Each row was made from one small tree. The marks that hang from a mark follow it in brackets, in the order of their numbers. Every link used is in the known rows. Write each row's tree.
Known rows
Z559{Z394{Z507 Z516} Z518}: [-1.08  0.23  1.12 -2.03  0.51  1.19 -0.71  1.08  0.10  2.31  1.86 -0.06
  2.06  1.56 -2.43 -1.44  0.72 -0.71]
Z518{Z273 Z394}: [ 0.21  0.26 -1.90  1.51  1.67  1.74 -3.67  0.72  0.67 -1.30  2.40 -0.36
 -3.63  0.06 -0.38  0.08 -1.33 -1.55]
Z507{Z394{Z516 Z518}}: [ 0.25  0.41  2.68  0.18  0.57  0.21 -0.31 -0.48  1.39  1.26  1.98 -0.18
 -1.31  0.18 -1.66 -0.06 -0.86 -0.54]
Z559{Z394}: [ 1.00  0.19 -1.07 -0.81  0.35  0.48 -0.25  1.18 -0.16  0.40  1.23 -0.42
  1.17 -0.07 -0.44 -0.36  1.51 -0.58]
Z516{Z394{Z507 Z518}}: [-0.68  1.09  3.11  1.02  0.86  2.78 -0.42  2.60  1.83  0.64  1.68  0.22
 -1.59  0.59 -1.97 -2.18 -1.68 -1.44]
Z516{Z394{Z518} Z507}: [-1.07  1.30  3.39  1.02  0.88  1.23  0.20  1.42  2.33  1.11  1.04  0.18
 -1.70  0.51 -2.22 -0.49  0.53 -1.28]
Z507{Z394 Z516}: [ 0.53  0.14  1.03 -1.19  0.60 -0.93 -1.76  1.21  0.18  1.99  2.37 -0.16
  0.70 -0.23 -0.77  0.57  0.66 -0.92]
Z518{Z559{Z394}}: [-0.03  0.41 -0.86 -0.02  0.40  0.26 -1.68  1.81 -0.08 -0.07  2.12  0.37
  0.14  1.74 -0.27 -0.86  1.60 -0.66]
Z507{Z394{Z516 Z518{Z559}}}: [-0.80  0.72  2.90  0.94  0.60  0.00 -1.74  0.09  1.37  0.89  2.89  0.66
 -2.27  2.03 -1.51 -0.47 -0.82 -0.61]
Z394{Z507 Z516 Z518}: [-0.81  0.40  3.64  0.11 -0.23  1.26 -0.71  0.71  0.70  0.95  1.00  0.37
 -0.93  0.80 -2.01 -1.91 -2.98 -0.44]
Z507{Z394}: [ 0.48  0.50 -0.21  0.00  0.86 -0.25 -0.41  0.74  0.66  0.98  1.54 -0.28
 -0.22 -0.18 -0.46  0.65  0.66 -0.78]
Z507{Z394{Z518} Z516}: [ 0.33  0.31  2.26 -0.84  0.85  0.39 -1.63  1.92  1.07  2.55  2.62 -0.16
 -0.31 -0.14 -1.38  0.18 -0.80 -1.48]
Z273{Z518{Z394{Z507 Z516} Z559}}: [-1.86  1.26  3.32  1.81  0.77  1.40 -3.57  1.06  1.20  0.94  2.54  0.40
 -1.14  3.04 -2.02 -1.74 -1.14 -0.21]
Z559{Z518{Z394}}: [-0.73  0.74 -0.09 -0.07  1.38  1.71 -0.93 -0.18  1.09  1.70  1.32 -0.72
 -0.39  0.64 -1.47  0.92 -0.10 -0.75]
Z507{Z516{Z394{Z518{Z273 Z559}}}}: [-1.47 -0.09  1.69  1.45  1.45  1.88 -4.66  2.48  1.44 -0.71  3.72  1.24
 -4.44  2.13 -0.79 -1.75 -0.38 -2.01]
Z273{Z518}: [-0.85 -0.21  0.42  0.59  0.48  0.57 -0.11  0.61  0.69  0.93 -0.54 -0.17
  0.82  0.59  0.06 -0.17  1.17  0.27]
Z394{Z507 Z516 Z518{Z559}}: [-1.81  0.67  3.71  0.81 -0.18  1.05 -2.08  1.27  0.78  0.49  1.86  1.23
 -1.97  2.63 -1.85 -2.33 -2.90 -0.49]

Write each row's tree
[-1.36  0.36  1.40 -0.72  0.71  1.03 -3.75  4.79  0.16  2.52  2.98  0.64
  2.11  2.77 -1.31 -2.35  1.54 -1.17] -> Z273{Z518{Z559{Z394{Z507{Z516}}}}}
[-1.36  0.64  0.21  1.00  1.54  1.73 -7.12  3.67  0.27 -0.13  4.66  0.93
 -3.53  2.30 -1.30 -1.72 -2.55 -2.41] -> Z518{Z273 Z394{Z507{Z516}} Z559}
[-0.43  0.54  0.54  1.16  1.16  1.76 -4.53  0.71  0.47 -0.95  3.11  0.04
 -3.34  0.85 -1.73 -1.40 -2.85 -1.43] -> Z518{Z273 Z394{Z507 Z516}}
[-1.66 -0.19 -0.71  1.87  1.25  1.88 -3.58  2.07  0.93 -1.24  2.08  1.12
 -4.64  2.06  0.05 -1.22 -1.61 -1.60] -> Z394{Z518{Z273 Z559}}
[-0.20  0.14 -1.16  0.21  1.72  3.28 -3.28  4.70  0.81  0.17  3.03  0.12
 -2.21  0.59 -1.34 -2.40 -1.87 -2.78] -> Z559{Z394{Z507 Z518{Z273}}}
[ 0.15  1.04  2.25 -0.47  0.54  1.13 -3.36  2.35  0.23  1.73  2.83 -0.25
  0.11  0.27 -1.95 -0.87 -2.41 -1.35] -> Z518{Z394{Z507{Z516}}}
[-1.30 -0.13 -0.35  0.39  1.70  1.67 -3.30 -1.42  0.89  0.09  2.36 -0.26
 -2.87  1.17 -1.56  0.30 -0.61 -0.99] -> Z559{Z518{Z273 Z394{Z516}}}
[-1.72 -0.41  1.04  1.65  0.66  0.99 -3.68  0.01  0.75 -1.49  2.15  1.25
 -4.63  2.39 -0.54 -1.41 -1.68 -0.82] -> Z394{Z516 Z518{Z273 Z559}}
[ 0.01  1.16  2.65  0.45  0.20  1.02 -2.14 -0.09  0.48  0.39  2.20 -0.25
 -0.80  0.64 -2.25 -1.06 -2.45 -0.45] -> Z518{Z394{Z507 Z516}}
[-1.17 -0.32  1.18 -0.14  1.09  2.22 -4.32  3.88  0.43  0.74  2.55  0.69
 -2.55  0.65 -1.23 -2.05 -3.21 -2.32] -> Z394{Z507{Z516} Z518{Z273}}
[-1.01  0.44 -0.68 -1.83  1.18  1.96 -0.62  3.09  0.29  2.54  1.69 -0.20
  2.06  1.25 -1.83 -1.19  0.80 -1.46] -> Z559{Z394{Z507} Z518}
[-0.14  0.23  0.82 -0.24 -0.16 -0.56 -1.62 -0.23 -0.27 -0.26  2.23  0.51
  0.24  2.08 -0.84 -1.13  1.61  0.14] -> Z518{Z559{Z394{Z516}}}
[-1.88 -0.24 -0.64 -1.35  1.50  0.39 -2.38  0.67  0.56  1.46  2.03  0.19
 -0.64  1.64 -2.14 -0.13  2.68 -1.55] -> Z559{Z394{Z516{Z507}} Z518{Z273}}
[-0.72  1.30  1.98  0.30  1.37  0.27 -0.46  2.16  2.04  2.66  1.72 -0.08
 -1.25  0.20 -2.12  0.56 -0.04 -1.79] -> Z516{Z507{Z394{Z518}}}
[-0.82  1.00  3.07  1.04  0.73  1.62 -2.16  0.42  1.10  1.38  1.65 -0.44
 -0.07  1.23 -2.18 -1.19 -1.28 -0.19] -> Z273{Z518{Z394{Z507 Z516}}}
[-1.45  1.59  3.05  1.24  0.29 -0.74 -2.85 -0.78  1.01  0.52  2.37  0.54
 -2.03  2.31 -2.31  0.09 -0.09 -0.28] -> Z518{Z394{Z516{Z507}} Z559}
[-1.46  0.95 -1.12  2.18  1.84  2.36 -5.81  3.28  0.76 -1.16  3.87  0.77
 -4.37  2.31 -1.00 -1.65 -2.62 -2.28] -> Z518{Z273 Z394{Z507} Z559}
[-1.25 -0.22  1.50  0.77  0.72  2.05 -3.08  1.46  0.69 -0.47  1.92  0.70
 -3.46  1.00 -1.50 -2.20 -3.38 -1.43] -> Z394{Z507 Z516 Z518{Z273}}
[-1.37 -0.54 -1.43 -2.28  1.80  2.12 -4.25  4.34 -0.17  2.24  3.38  0.28
  0.30  1.35 -1.62 -1.60  0.50 -2.62] -> Z559{Z394{Z507{Z516}} Z518{Z273}}
[-1.42 -0.19 -2.69 -1.08  2.13  2.76 -2.99  3.85  0.28  1.16  2.62  0.13
 -0.58  1.41 -1.32 -1.56  0.61 -2.48] -> Z559{Z394{Z507} Z518{Z273}}
